Every row comes from one small tree of marks. Brackets hold a mark, then the marks that hang from it, in alphabetical order. Every link used is in the known rows. Which tree was each row made from?
Known rows
[doga [resa delo]]: [-55,-21,184,97,99,298,91,89,12,64,188,222,373,238,-19,147,-107,7,-291,143,-174,31,-36,-266,107,-57,50,64,35,146,111,-83,-189,-112,310,-134,91,-55,50,-62,276,26,-38,140,-239,-96,224,79,-181,-119,311,4,-91,91,16,-44,-134,-171,27,-5,-44,-220,-73,45,-191,297,378,-250,41,-153,-221,-106,32]
[doga [resa [delo [sunisa fenu]]]]: [-120,41,121,-7,59,330,114,244,112,113,78,267,393,219,-37,150,-94,76,-249,152,-329,-4,-95,-175,13,23,74,49,19,160,193,41,-190,27,225,-159,40,-40,5,-75,341,35,36,195,-217,-226,164,91,-185,-165,272,-5,-75,83,123,-104,-38,-194,71,-31,14,-271,-120,-36,-162,323,332,-150,1,-208,-203,-170,58]
[fenu [riri [doga [resa delo]]] sunisa]: [233,-136,-56,165,467,-192,-7,-169,-223,-61,372,39,248,218,193,50,-18,-263,-248,8,-191,-4,-123,-256,163,-57,-362,378,312,54,79,-119,-46,227,182,43,60,-218,223,-252,76,-170,-8,235,-331,-207,49,-13,-208,-131,49,-148,-99,46,223,108,-65,-174,30,40,98,-51,4,-185,-17,367,231,-67,122,-41,-63,-42,96]
[tuso [doga [resa [delo [sunisa lirumad]]]] [riri fenu]]: [-225,-31,143,185,201,121,26,277,36,78,158,151,204,346,82,128,-64,10,-396,20,-482,-524,355,-435,168,-52,36,-26,211,36,282,-160,-97,-83,317,-65,-234,-124,216,-108,20,61,207,103,-271,-333,520,142,-506,146,141,-388,-17,161,-31,5,77,-94,46,-165,3,207,-9,63,-285,379,185,-512,224,-467,-185,31,297]
[resa delo [tuso riri]]: [-276,-104,97,259,29,285,-1,-1,-59,164,107,411,218,414,-1,-3,59,148,-387,196,-78,4,0,-284,263,49,104,45,139,82,98,-172,-10,37,147,107,-205,332,49,116,157,51,194,273,-171,-211,325,47,-365,57,119,-112,-103,1,-27,-263,-192,-36,178,-181,-126,50,-74,159,-376,263,159,-483,101,146,-307,-46,69]
[riri doga fenu]: [-59,-19,65,124,219,101,-88,-79,-50,102,135,-93,63,166,157,85,36,-310,-385,105,-115,-144,399,-363,0,-159,-157,173,311,87,196,-68,-178,141,302,-55,-322,-203,308,-219,-16,26,-94,222,-95,-124,210,-24,-236,78,-49,-305,-218,223,81,36,66,-129,-170,33,53,-27,-130,-23,-89,230,93,-327,204,-206,164,49,167]
[sunisa [fenu [riri [doga [resa delo tuso]]]] lirumad]: [-198,-96,-166,-17,54,-41,-141,57,48,-181,80,-56,152,284,86,73,-66,-143,-278,-17,-467,-68,-68,-107,195,72,-226,381,169,77,119,-201,5,299,44,317,-95,-244,-32,-147,236,-61,160,82,114,-580,189,-171,-93,-150,-71,-178,-6,67,266,-244,81,17,-125,27,100,51,-289,-232,-337,391,389,64,119,-385,-13,-171,36]
[fenu sunisa]: [83,31,-44,101,308,-22,-102,-152,143,72,-45,121,119,87,94,101,-51,-132,-127,101,-257,-244,-225,-140,0,-56,-209,177,115,159,38,27,-150,278,2,23,-83,-194,209,-124,87,-93,-38,189,-95,-121,-119,92,3,-80,94,-71,-184,12,253,76,10,-263,18,199,18,-120,-130,-65,-5,103,69,59,37,374,54,-113,-129]
[delo [sunisa fenu lirumad]]: [-158,85,-186,-204,-136,111,-102,286,354,96,-220,11,86,123,-14,236,55,12,-60,123,-588,-263,-212,79,-98,91,-28,95,16,121,186,248,-91,517,-139,-24,-266,-196,16,-94,363,15,92,97,176,-470,-45,-37,112,-85,-10,-48,-138,-26,400,-152,256,-137,-36,96,122,-119,-324,-268,-77,172,32,204,-6,-178,176,-208,-63]
[resa [delo sunisa] [tuso riri]]: [-239,-49,52,129,-14,327,27,176,22,252,42,428,226,407,-31,55,153,211,-311,232,-201,-69,-60,-185,143,100,127,-40,129,72,191,45,-6,188,70,-31,-284,379,30,118,252,77,239,320,-196,-264,267,78,-337,54,106,-65,-116,-43,78,-289,-119,-74,253,-197,-86,11,-107,77,-294,248,18,-420,57,83,-244,-88,104]
[riri fenu]: [-130,13,65,60,87,149,-100,-88,99,173,-9,-55,36,120,85,107,-2,-119,-266,78,-154,-40,135,-255,-23,-91,23,-124,207,41,146,-120,-290,171,256,-10,-214,-163,325,-200,40,9,-185,243,-20,-182,63,-41,-140,70,29,-218,-231,155,64,49,83,-193,-114,233,57,-81,-188,130,-27,224,35,-144,106,-60,180,11,45]
[resa [delo [sunisa [fenu [riri doga]]]] tuso]: [-193,-50,18,8,45,334,-6,142,-20,169,26,377,305,364,2,32,78,103,-322,171,-223,142,-113,-109,80,178,34,167,163,89,213,35,-22,270,43,47,-169,309,-30,50,276,21,245,367,-131,-335,179,-24,-280,-66,22,-7,-129,-28,183,-364,-93,-94,167,-133,-34,-135,-206,-55,-290,318,107,-292,15,34,-175,-141,118]
[tuso doga [resa [delo sunisa]] [riri fenu]]: [-206,11,149,354,264,183,95,438,6,156,232,332,274,327,32,135,-8,121,-462,27,-561,-478,415,-483,216,-32,123,-37,206,49,305,-123,-147,-236,369,-147,-97,-12,196,-141,46,86,221,183,-426,-303,520,273,-576,223,125,-364,-29,103,-105,-28,109,-78,170,-348,14,75,104,158,-268,419,69,-647,200,-334,-273,40,422]
[resa [tuso riri]]: [-191,-128,80,284,117,160,-139,-53,-31,40,21,136,123,323,32,13,-7,121,-371,114,-132,-115,65,-344,238,-80,2,132,186,90,-15,-189,66,84,184,152,-245,208,190,13,-112,36,233,121,-80,-48,300,24,-246,162,1,-180,-159,24,60,-145,-97,78,56,-125,54,45,-44,21,-500,226,150,-299,189,189,-183,-9,-88]
[delo [sunisa [fenu [riri [doga resa]]] lirumad]]: [-65,3,-186,-165,-41,22,-79,291,157,-13,-21,-76,151,168,62,213,48,-49,-117,66,-571,-181,-143,-14,-31,50,-138,197,123,71,204,176,-28,473,-19,2,-171,-229,34,-182,300,-27,117,93,46,-485,47,-78,18,-104,-23,-96,-94,18,392,-112,200,-82,-57,27,191,-95,-262,-328,-118,299,137,170,51,-396,120,-175,29]
[doga [resa tuso]]: [-33,-91,222,167,258,301,-71,26,-20,-47,68,84,312,297,1,95,-150,30,-344,71,-201,-30,26,-372,136,-129,-57,149,99,170,13,-179,-55,-112,365,5,49,58,124,-91,-41,42,166,57,-215,70,291,73,-217,23,184,-46,-137,114,90,-133,-151,11,12,-49,57,-181,-96,-6,-487,264,389,-196,109,31,-202,-85,-144]
[doga [resa [delo [sunisa lirumad]] tuso]]: [-73,-26,140,29,112,391,19,209,42,84,87,217,348,364,-31,167,-32,20,-277,122,-334,-65,-102,-237,82,-6,11,27,32,168,171,-3,-94,5,231,-106,-23,105,-15,-26,251,65,167,170,-242,-133,248,90,-256,-76,254,36,-92,73,133,-241,-144,-71,129,-63,-53,-163,-204,28,-350,240,320,-238,33,-109,-194,-164,-19]
[sunisa [fenu [riri [doga resa]]] lirumad]: [-155,-75,-187,-34,38,-118,-160,57,90,-216,72,-161,122,196,97,109,-89,-182,-240,-29,-497,-100,-56,-89,164,10,-259,410,165,74,88,-167,-2,340,46,283,-108,-385,29,-210,202,-73,104,8,163,-569,148,-177,-3,-153,-90,-205,-19,77,296,-118,169,5,-203,65,170,49,-269,-278,-273,369,385,167,141,-449,65,-155,8]
[riri [doga [resa delo]] [fenu [sunisa lirumad]]]: [15,67,69,85,427,91,-59,19,20,100,186,-41,168,228,194,100,-21,-467,-318,43,-392,-385,247,-324,-17,-126,-320,169,277,187,326,-56,-252,130,243,-49,-233,-354,205,-273,123,-20,-51,256,-261,-262,191,103,-373,-120,105,-290,-110,285,158,-31,27,-241,-63,96,-72,18,-236,8,-73,220,245,-251,154,-215,111,-70,171]
[fenu [riri [doga [resa delo tuso]]] [sunisa lirumad]]: [218,-160,-139,122,433,-209,-122,-128,-178,-123,345,-74,170,308,216,94,28,-341,-212,-57,-350,-174,-161,-200,179,-45,-450,378,291,61,90,-150,21,293,99,149,-14,-268,175,-222,88,-149,84,176,-239,-321,83,-46,-185,-132,19,-132,-68,51,300,-22,-64,-105,29,75,68,102,-149,-190,-127,299,249,-6,138,-93,25,-80,38]

Write each row's tree
[-239,-33,86,182,134,105,36,319,69,-29,113,266,285,338,35,120,-108,118,-374,33,-519,-509,215,-357,221,2,7,192,118,81,193,-114,24,-66,195,-4,-153,-91,68,-19,97,47,326,21,-220,-345,504,150,-378,68,132,-285,15,60,20,-48,70,-49,60,-260,12,141,39,-96,-378,398,295,-423,199,-397,-307,-54,217] => [tuso [doga [resa [delo [sunisa fenu lirumad]]]] riri]
[106,-256,27,199,212,-29,-7,-80,-330,-101,428,-7,253,319,105,48,15,-106,-373,45,-36,223,61,-339,256,-72,-183,342,277,-10,23,-226,42,75,344,44,40,-20,175,-147,42,-71,49,168,-236,-128,276,-128,-217,-8,18,-126,-130,34,83,-5,-135,7,-29,-108,148,-47,19,-145,-241,439,280,-254,166,-276,-131,15,127] => [fenu [riri [doga [resa delo tuso]]]]
[-85,-51,226,153,176,387,28,77,-45,45,152,275,385,356,-19,87,-121,49,-365,123,-166,49,-27,-328,158,-29,34,90,64,170,95,-161,-100,-137,326,-37,67,139,26,-25,146,50,136,167,-276,-26,299,98,-301,-60,261,1,-104,87,15,-192,-212,-65,111,-68,-59,-187,-100,98,-402,291,393,-320,61,-1,-295,-109,-26] => [doga [resa delo tuso]]
[-113,11,-121,-126,-51,65,-31,202,153,121,-85,65,181,110,14,143,13,122,-126,115,-396,41,-206,0,-53,101,12,113,135,18,143,164,-79,468,4,-28,-137,-63,108,-154,245,-38,49,211,31,-393,-62,-82,27,-66,-20,-76,-153,-43,335,-56,192,-141,-15,47,224,-202,-181,-260,-49,337,10,123,3,-160,55,-132,15] => [delo [sunisa [fenu riri]]]
[-240,-30,77,0,103,407,-20,215,70,145,-108,495,328,383,-59,71,1,172,-335,134,-336,-82,-21,-160,64,217,86,164,79,134,222,25,-12,140,27,48,-163,306,-44,124,214,66,367,302,-134,-281,273,66,-304,15,52,-3,-124,-46,126,-397,-80,-110,198,-173,-104,-119,-165,0,-385,270,117,-410,24,90,-210,-133,140] => [resa [delo [sunisa fenu]] [tuso doga]]
[-166,-81,-101,63,88,-71,-76,-62,-13,-94,67,33,182,123,86,2,-112,-12,-305,54,-241,133,-5,-150,126,26,-127,428,231,25,29,-172,-44,297,117,233,-62,-164,103,-190,85,-82,48,148,58,-406,107,-142,-38,-93,-119,-213,-104,51,212,-48,112,-51,-162,9,226,-120,-72,-260,-217,451,263,13,123,-204,-47,-90,65] => [sunisa [fenu [riri doga]]]
[195,-140,-247,45,277,-308,-160,-201,-22,-80,189,-136,27,175,160,142,52,-235,-73,-57,-343,-121,-366,-70,129,-28,-359,178,223,4,11,-126,-54,459,-12,200,-25,-340,243,-229,136,-207,-69,151,-42,-385,-134,-123,46,-96,-22,-111,-108,-37,334,113,61,-159,-13,292,121,94,-192,-131,61,238,80,236,74,50,187,-71,-89] => [fenu riri [sunisa lirumad]]
[40,28,-48,65,371,-43,-163,-100,71,90,81,-138,-7,142,213,109,57,-474,-269,29,-337,-416,247,-265,-42,-132,-354,223,307,140,252,-14,-196,299,130,27,-348,-367,299,-262,35,-38,-65,215,-88,-264,90,23,-210,-23,-56,-304,-186,235,224,11,111,-210,-150,165,-11,74,-250,-62,-16,143,72,-139,188,-63,278,-24,103] => [riri doga [fenu [sunisa lirumad]]]
[-207,-23,-23,208,48,31,19,220,54,34,173,122,204,274,97,81,18,-29,-349,161,-368,-367,184,-288,185,-92,-84,260,182,116,182,-6,25,131,144,-28,-291,-112,90,-84,167,36,165,70,-156,-340,375,88,-273,-10,79,-308,-31,102,111,-44,78,-36,-19,-249,65,92,-18,-194,-278,329,250,-292,206,-369,-191,-71,173] => [tuso [riri [doga [resa [delo [sunisa fenu lirumad]]]]]]
[59,48,60,87,469,14,-116,-9,30,36,129,-168,111,185,211,112,-35,-483,-314,0,-417,-442,280,-358,-36,-178,-361,214,301,186,278,-64,-212,155,267,-15,-246,-408,277,-323,-18,-18,-26,169,-219,-195,190,89,-315,-68,45,-315,-118,304,217,21,79,-183,-129,125,31,20,-228,-49,-130,206,245,-167,189,-195,166,-45,101] => [riri [doga resa] [fenu [sunisa lirumad]]]
[256,-152,-174,110,418,-298,-131,-138,-145,-158,327,-179,124,223,212,134,12,-362,-175,-72,-366,-225,-161,-200,164,-99,-485,391,279,66,69,-126,18,334,111,120,-13,-388,222,-281,74,-183,18,109,-188,-303,42,-65,-96,-126,-3,-165,-78,44,320,97,14,-115,-51,127,126,72,-132,-253,-64,279,240,101,148,-143,97,-57,0] => [fenu [riri [doga resa]] [sunisa lirumad]]
[-164,34,105,407,412,50,27,293,24,81,246,291,221,323,86,108,-60,-19,-433,-41,-626,-631,347,-486,244,-64,-33,18,217,88,266,-234,-174,-240,304,-2,-85,-167,191,-177,4,26,217,159,-407,-344,457,288,-564,171,114,-393,16,151,-76,-12,93,-105,128,-228,-60,175,47,207,-278,359,146,-574,224,-203,-221,4,346] => [tuso doga [resa delo] [riri [fenu [sunisa lirumad]]]]
[35,-104,153,216,305,188,-75,9,-144,-81,217,41,268,292,79,74,-67,-173,-421,100,-139,-130,270,-412,140,-178,-207,451,167,192,77,-92,51,-58,339,-59,-92,-25,133,-91,-50,39,183,40,-222,100,376,70,-225,11,69,-134,-162,129,107,-104,-137,31,-64,-196,51,-128,-29,-170,-429,247,365,-332,206,-110,-160,-23,15] => [riri [doga [resa tuso]]]
[-149,15,-57,-70,-75,194,105,170,55,195,109,318,267,211,-4,116,99,55,-217,202,-233,105,-135,-29,17,139,66,128,98,62,224,147,-131,316,17,-105,-115,30,-8,-6,459,-9,-12,329,-84,-425,55,-29,-114,-140,92,-23,-120,-33,176,-132,25,-225,82,-40,-4,-163,-143,-116,24,332,90,-168,-3,-186,-73,-139,205] => [resa [delo [sunisa [fenu [riri doga]]]]]
[-92,-36,203,162,315,291,-32,12,-120,97,200,40,238,313,127,37,-25,-263,-468,77,-150,-97,414,-447,51,-118,-129,164,306,149,270,-151,-197,-47,420,-64,-212,-39,206,-188,-13,69,37,275,-290,-91,382,51,-470,18,91,-267,-145,287,9,-134,-77,-99,-67,-68,-25,-59,-147,74,-294,306,277,-489,192,-254,-39,5,208] => [riri [doga [resa delo tuso]] fenu]
[-252,55,37,325,42,180,138,406,105,150,182,364,308,246,-7,112,17,237,-342,147,-486,-238,58,-277,211,-11,155,7,97,97,194,-15,-135,-72,214,-108,-50,47,32,-98,266,49,131,171,-295,-355,293,214,-335,37,173,-242,-19,33,25,-77,87,-57,156,-317,67,-89,44,36,-249,393,154,-332,108,-182,-340,-98,232] => [tuso [resa [delo [sunisa fenu]]] riri]
[-342,-46,9,64,32,281,-40,297,105,120,-60,436,234,451,-23,75,59,158,-353,133,-482,-331,21,-173,181,192,48,129,104,97,258,-15,68,188,-28,111,-299,251,-44,134,211,76,443,214,-108,-459,395,93,-396,71,26,-136,-42,-20,132,-395,0,-31,213,-249,-101,131,-179,-18,-441,289,114,-425,110,-86,-241,-132,169] => [resa [delo [sunisa fenu lirumad]] [tuso doga riri]]
[239,-160,-250,85,370,-351,-152,-208,-123,-131,287,-157,44,197,211,110,78,-370,-159,-54,-314,-194,-170,-143,146,-71,-475,389,293,24,44,-88,25,427,6,158,-94,-375,229,-246,95,-189,-9,140,-88,-340,-31,-104,-22,-92,-90,-165,-120,1,344,93,42,-130,-59,151,121,128,-137,-242,17,247,123,113,148,-57,177,-42,-5] => [fenu [riri doga] [sunisa lirumad]]
[-107,-2,-232,-202,-123,7,-95,242,233,51,-100,-68,87,147,27,227,73,20,-67,66,-544,-131,-252,65,-32,103,-65,91,93,32,167,180,-48,551,-83,27,-198,-195,45,-141,341,-48,77,116,153,-537,-55,-138,95,-79,-52,-66,-120,-47,402,-105,241,-112,-46,110,192,-78,-306,-279,-46,263,28,237,11,-291,177,-176,-12] => [delo [sunisa [fenu riri] lirumad]]
[253,-161,-142,157,424,-294,-87,-243,-193,-78,306,-43,125,166,213,46,21,-258,-210,3,-159,-20,-127,-214,140,-77,-398,398,325,14,21,-101,0,348,101,103,-27,-234,287,-242,-5,-181,-28,228,-201,-192,-32,-59,-83,-76,-58,-173,-155,1,288,140,-9,-173,-24,94,155,-1,0,-237,22,305,86,5,144,74,58,-21,46] => [fenu [riri doga] sunisa]
[-145,-86,-39,73,147,-43,-57,-14,-27,-121,87,6,257,151,83,7,-157,-14,-329,42,-270,115,-1,-189,136,1,-135,421,227,38,67,-192,-48,204,182,213,-2,-186,92,-205,64,-77,70,133,-9,-371,136,-114,-103,-113,-68,-212,-71,74,200,-55,96,-29,-150,-20,229,-140,-69,-267,-276,483,343,5,122,-268,-107,-102,70] => [sunisa [fenu [riri [doga resa]]]]
[35,3,89,121,521,94,-177,-28,5,16,104,-129,125,262,226,72,-64,-444,-365,-17,-398,-434,280,-388,-6,-158,-385,232,329,207,264,-116,-163,125,286,45,-264,-279,275,-288,-101,-9,93,197,-249,-153,241,99,-394,-21,19,-312,-130,307,214,-96,24,-119,-97,65,8,36,-267,-36,-283,193,256,-229,195,-88,117,-56,41] => [riri [doga [resa tuso]] [fenu [sunisa lirumad]]]
[-233,-130,96,287,97,255,1,2,-131,124,192,398,227,436,44,-29,97,54,-445,201,-46,-56,124,-328,281,27,29,204,187,109,125,-138,37,11,151,87,-260,321,49,117,129,57,233,257,-212,-174,401,65,-401,54,69,-150,-107,22,-25,-267,-200,-15,157,-252,-127,68,-43,80,-399,277,174,-554,158,75,-315,-36,123] => [resa delo [tuso [riri doga]]]
[-244,-59,46,237,194,215,-64,-20,-47,170,117,299,142,424,111,-13,91,-86,-416,138,-210,-230,126,-311,201,22,-72,88,257,111,228,-161,-63,130,122,140,-365,173,113,24,113,25,192,330,-212,-314,344,72,-469,34,40,-228,-90,116,44,-274,-103,-83,139,-105,-145,175,-171,145,-331,239,137,-489,166,80,-161,-56,156] => [resa delo [tuso [riri doga [fenu [sunisa lirumad]]]]]
[-206,-100,-15,91,151,49,-41,9,-57,-87,103,117,299,219,74,-41,-143,11,-367,51,-247,169,-7,-204,166,59,-105,405,229,55,86,-215,-35,179,177,234,-9,-65,27,-143,103,-60,137,189,-52,-394,202,-98,-194,-123,-39,-188,-68,60,162,-166,20,-38,-85,-64,161,-126,-103,-197,-353,486,357,-89,112,-202,-182,-106,94] => [sunisa [fenu [riri [doga [resa delo tuso]]]]]
[111,-225,-51,82,159,-17,-33,13,-265,-97,406,-50,221,338,111,126,69,-144,-303,32,-183,112,10,-255,210,-42,-201,288,265,-7,96,-111,59,181,261,19,-27,-62,146,-151,149,-72,79,141,-186,-219,240,-135,-176,-10,0,-107,-114,11,171,-50,-88,-1,-11,-76,141,-6,-64,-189,-197,397,226,-170,146,-374,-51,-14,122] => [fenu [riri [doga [resa [delo [sunisa lirumad]] tuso]]]]
[-58,20,149,64,238,252,37,119,-48,163,223,19,234,232,129,109,28,-273,-393,111,-233,-138,367,-362,-31,-114,-102,95,267,132,333,-5,-234,46,370,-190,-228,-151,213,-219,117,63,-44,260,-289,-161,300,59,-382,-29,109,-250,-151,260,64,-43,7,-177,-73,-46,-7,-97,-144,2,-91,317,201,-409,153,-377,24,0,257] => [riri [doga [resa [delo sunisa]]] fenu]
[118,-225,3,127,189,6,4,7,-299,-53,407,2,264,316,99,72,49,-75,-337,57,-95,198,20,-295,198,-42,-157,291,287,-2,78,-119,50,146,314,-16,13,14,175,-153,87,-63,62,194,-248,-161,244,-111,-209,-4,16,-101,-130,16,132,-19,-93,-14,10,-115,160,-63,5,-187,-183,430,213,-226,148,-313,-110,6,153] => [fenu [riri [doga [resa [delo sunisa] tuso]]]]
[-140,-47,66,19,-15,421,16,128,29,245,0,410,258,360,-61,110,123,122,-267,216,-166,82,-153,-120,56,139,110,-2,62,115,175,95,-62,200,51,-76,-179,362,-3,107,309,63,167,333,-156,-185,140,31,-221,3,120,95,-179,-57,135,-333,-158,-119,220,-74,-111,-151,-198,73,-233,188,44,-321,-13,173,-141,-118,41] => [resa [delo sunisa] tuso]
[-87,-7,-241,-165,-81,-15,-104,241,180,17,-55,-74,86,158,55,209,91,-49,-105,77,-533,-163,-162,37,-31,75,-127,204,117,47,184,192,-10,546,-90,4,-224,-218,53,-142,315,-28,100,117,121,-511,4,-115,59,-88,-87,-99,-126,-28,406,-127,224,-96,-61,33,180,-65,-280,-337,-66,267,47,177,49,-336,178,-164,38] => [delo [sunisa [fenu [riri doga]] lirumad]]
